Known rows, with every way that one mark hangs from another:
[Z813 [Z343 Z524]]:   7   7   2  17  -4 -10 -15  13  -1  11 -10 -23  15   3 -23 -16  17   6  -1  -5  -4  13  17  10
[Z758 Z285 Z524 [Z813 [Z343 Z979]]]:  -8  -3 -19  -3  -6  -7 -28  -6  10  19 -17 -40   7  14 -31  12 -10  -9 -17 -21 -37 -16 -25 -11
[Z285 Z758]:   0   2  11  10   5  -2  -2   3  13   9  -6  16   1  10   5  -7   3  -4 -11  -5  -3 -35   8   8
[Z343 [Z285 [Z758 Z524]] Z813 Z979]:   3 -10   6   0  -8  -3 -18  -3   6   5 -13 -36  25  -6   0 -24 -18 -11 -17  -9 -26 -30   0  -3
[Z509 Z464]: -15   0   8   8   3 -12   3   2   8   0  -5 -12  -2  23   8  -5  11   8   0 -10 -13  14   8   2
[Z464 [Z813 Z343 [Z758 Z285]]]: -22   5 -14   2  -5  12 -41   2 -17  19 -12  22   5  29 -17  28   6  18 -16 -22 -14 -28  -2   8
[Z979 [Z343 Z285 Z813] [Z758 Z524]]:  13  -8   5  10 -12 -13 -30  -3   9   5 -17 -29  17  -3 -20 -41 -11  -9 -14 -10 -13 -14  31  22
[Z509 [Z464 [Z813 Z343]]]: -30   0 -14   8  -3   2 -23   2  -4  -1  -8  -7   2  23 -16  -2  23  18  -2 -26 -17  33  11  10
[Z509 [Z464 Z813]]: -26   0  -7  12  -2   2  -6  -3   2  -4  -7  -5  -3  27  10  -7  15  21   1 -18 -15  20   6   0
[Z343 Z285 Z813]:  -2   6  14  -2  -5  -7 -11   0  -4   0 -11 -21  23  -3  -6  -7  -2   7   2   1 -15 -10   7   5
[Z979 [Z758 Z813]]:  10   8   4   5  -1  -4 -21  -8  12   5 -12   8  -4  10  -4  -9   0  -1 -12 -11 -15 -31  10   6
[Z509 [Z464 [Z813 [Z343 Z979] [Z758 Z285]]]]: -39  -7 -23   1 -12   8 -40  -2 -21   7 -11  -7   7  32   5  23   3  21 -18 -30 -30  -7   0  -1
[Z343 [Z524 [Z758 Z285 Z813]] Z979]:  -9  -6   2  21 -16  -2 -14  -6 -11   9 -13 -39  13  20  15  16 -14  17 -15  -1 -28 -36  -5 -28
[Z524 [Z758 Z285 [Z813 Z343]]]: -22   2   6   8  -3  -1 -27  -4 -10  20 -13  -6   5  28 -25  39   0  11 -18 -14 -23 -34  -8  -7
[Z464 Z509 [Z813 Z343 Z758]]: -24   3  -8   5  -7   9 -32   6 -18  26  -9  33   1   7 -16  17  28  27 -23 -22 -12 -15  17  14
[Z509 [Z464 [Z813 Z343 [Z758 Z285 Z524]]]]: -28  -5 -17   4   1   8 -38  -4  -6  22 -12  -4  -4  50 -19  13   5  12 -15 -34 -27  -3 -10  -7
[Z524 [Z758 Z285 [Z813 [Z343 Z979]]]]: -24  -6  -2   5 -13  -2 -34  -4 -15  13 -13 -23  11  18 -15  40  -7  12 -25 -15 -32 -33 -11 -10
[Z285 [Z758 Z524 [Z813 [Z343 Z979]]]]:   2  -7 -11   0  -1  -2 -30  -2  16  15 -14 -25   6  -1 -30 -12  -4 -15 -24 -25 -29 -24  -2   0
[Z813 Z343]:  -5   6   4   4  -1  -9 -18  11   1  10  -9  -4   8   3 -30   4  15   1  -8 -11  -8   4   8  19
[Z979 Z758]:  10   6  11  12  -5  -7 -19   1   8   4 -10  13  -1  10   2 -11   3  -2 -15  -8  -4 -26  13  16
[Z464 Z509 [Z813 [Z343 Z285] Z758]]: -31   7  -6   0 -10  10 -43   3 -24  24 -10  23  10   7 -18  23  23  28 -23 -18 -16 -17  15   5
[Z524 [Z758 Z285 Z813]]: -17   0  11  10  -2   0 -12  -9  -3  16 -11  -3  -1  30  -1  34  -8  13 -14  -6 -21 -44 -14 -18

Rows:
 -1  14  -3   5  -3  -6 -26   1  -4   8 -13 -39  21   5 -31  -9   9   9   2  -7 -19   4  14  -7 -> [Z758 [Z813 [Z343 Z285 Z524]]]
-27   3 -12  19  -3   8 -25  -2  -7  -2 -10 -22  17  29  -4 -23  18  17  -1 -19 -14  15  27  -5 -> [Z509 [Z464 [Z813 [Z343 [Z285 Z758] Z524]]]]
-13   8   7   2   1  -2 -26   5   1  10  -9   2  17   7 -21   2   9  -4 -14 -10  -8 -23  12  11 -> [Z813 [Z343 [Z285 Z758]]]
-19   1 -15  21  -5   1 -18   4  -8  -1 -10 -28   8  24 -12 -22  26  23   5 -20 -13  42  22   3 -> [Z509 [Z464 [Z813 [Z343 Z524]]]]
-19   2  -1   9  -6  10 -18   1 -12  23  -7  36  -5   9   8  13  19  29 -19 -14 -10 -28  11   4 -> [Z464 Z509 [Z813 Z758]]
 13 -14   7  -3 -10  -5 -25   5  -5  13 -12 -24  16  -6   0 -13 -16   2 -20 -14 -26 -26   1   5 -> [Z343 [Z813 [Z758 Z524]] Z979]
 -6   4  19  18  -9  -2 -19  -3 -12   7 -11 -33  17  17  -3   3  -3  23  -9   2 -17 -19  12 -24 -> [Z343 Z285 [Z524 [Z758 Z813]]]
  8  -1   4   4  10  -2  -7  -7  26  19 -12  -5  -6  15 -14 -17  -5 -13 -13 -16 -18 -34  -6  -7 -> [Z285 [Z758 Z524 Z813]]
 10  -6  10  12 -10 -10 -23   9 -16   6 -12 -31  30  -7  -1 -30  -5  17   0   2  -8 -14  46  13 -> [Z979 [Z343 Z285 Z524 [Z813 Z758]]]
-36  -5   3  26 -14   5 -34   1 -28  -2 -10 -35  20  35 -10   1  19  37  -8 -16 -17  28  23 -12 -> [Z509 [Z464 [Z813 [Z343 Z285 [Z524 Z758]]]]]
  4  10   5  10   3   0  -9  -6   8   7 -11 -20  14  11   3 -20  -2   3  -1  -1 -14 -32  16 -16 -> [Z343 [Z285 [Z758 Z813]] Z524]
-30  -4 -20   9 -14   9 -34  -3  -2  21 -13  -9  13   1 -19  -4  13   5 -32 -23 -27 -15   2  -4 -> [Z464 Z509 [Z813 [Z343 [Z285 [Z758 Z524]] Z979]]]
  5  -9   9  -7 -13  -4 -34   2 -11  10 -13 -34  26  -5  -3  -8 -19   4 -20 -11 -29 -28   1  -3 -> [Z343 Z285 [Z813 [Z758 Z524]] Z979]
-14  13  -1  -7  -1  -6 -30  -1  -1   8 -12 -21  15   3 -35  10   7   4  -5 -12 -22  -1   4   0 -> [Z758 [Z813 [Z343 Z285]]]
  0   3  -6   1   5  -5  -7 -11  20  22 -14 -20  -5  26 -17   7 -11  -8  -7 -11 -26 -28 -27 -19 -> [Z758 Z285 Z524 Z813]
-14   1   3  -7 -15  -3 -47  11 -21   9  -9 -13  25  -2 -14  19  -1  10 -24 -14 -21 -19  11   7 -> [Z813 [Z343 Z285 Z979] Z758]
  7 -13  10   4  -5 -10 -19  10  -7   8 -10  -2  13  -8  -3 -17  -4  11  -7  -8  -7 -21  37  29 -> [Z979 [Z343 [Z813 Z758]]]
-27  -4 -16   9 -19   6 -47   5 -30  -3 -10 -36  25  19   3  -7   8  31 -11 -23 -27  18  25  -8 -> [Z509 [Z464 [Z813 [Z343 Z285 Z524 Z979] Z758]]]
-39   3 -10   7   0   9 -30  -4  -4  -1  -9  -2  10  28  -8  -5  17  12  -8 -26 -18   7  16   3 -> [Z509 [Z464 [Z813 [Z343 [Z285 Z758]]]]]
-13   3  -6   3  -5  10 -43   8 -17  14 -10  21   6  13 -21  11  14  20 -17 -24 -10 -10  13  18 -> [Z464 [Z813 Z343 Z758]]
-31  -1  -9   5  -1   9 -19  -7 -10  10  -8  13  -6  47  21  19   2  24  -7 -21 -21 -21  -4  -9 -> [Z509 [Z464 [Z813 [Z758 Z285]]]]
-12  11 -10  -3   3  -5 -19  -5   4  17 -14  -9   3  18 -29  21   3   0  -4 -14 -23 -22 -12  -2 -> [Z758 Z285 [Z813 Z343]]
-27   6 -13  10  -8   4 -19   3  -7  18 -10  15   1   2 -23   8  33  21 -13 -16 -11   6  10  13 -> [Z464 Z509 [Z813 Z343]]
-12   2  19  21 -13  -4 -31  10 -22  10 -10 -30  26  14 -23   7  10  19 -15  -2  -7  -1  19  -5 -> [Z813 [Z343 Z285 [Z524 Z758]]]
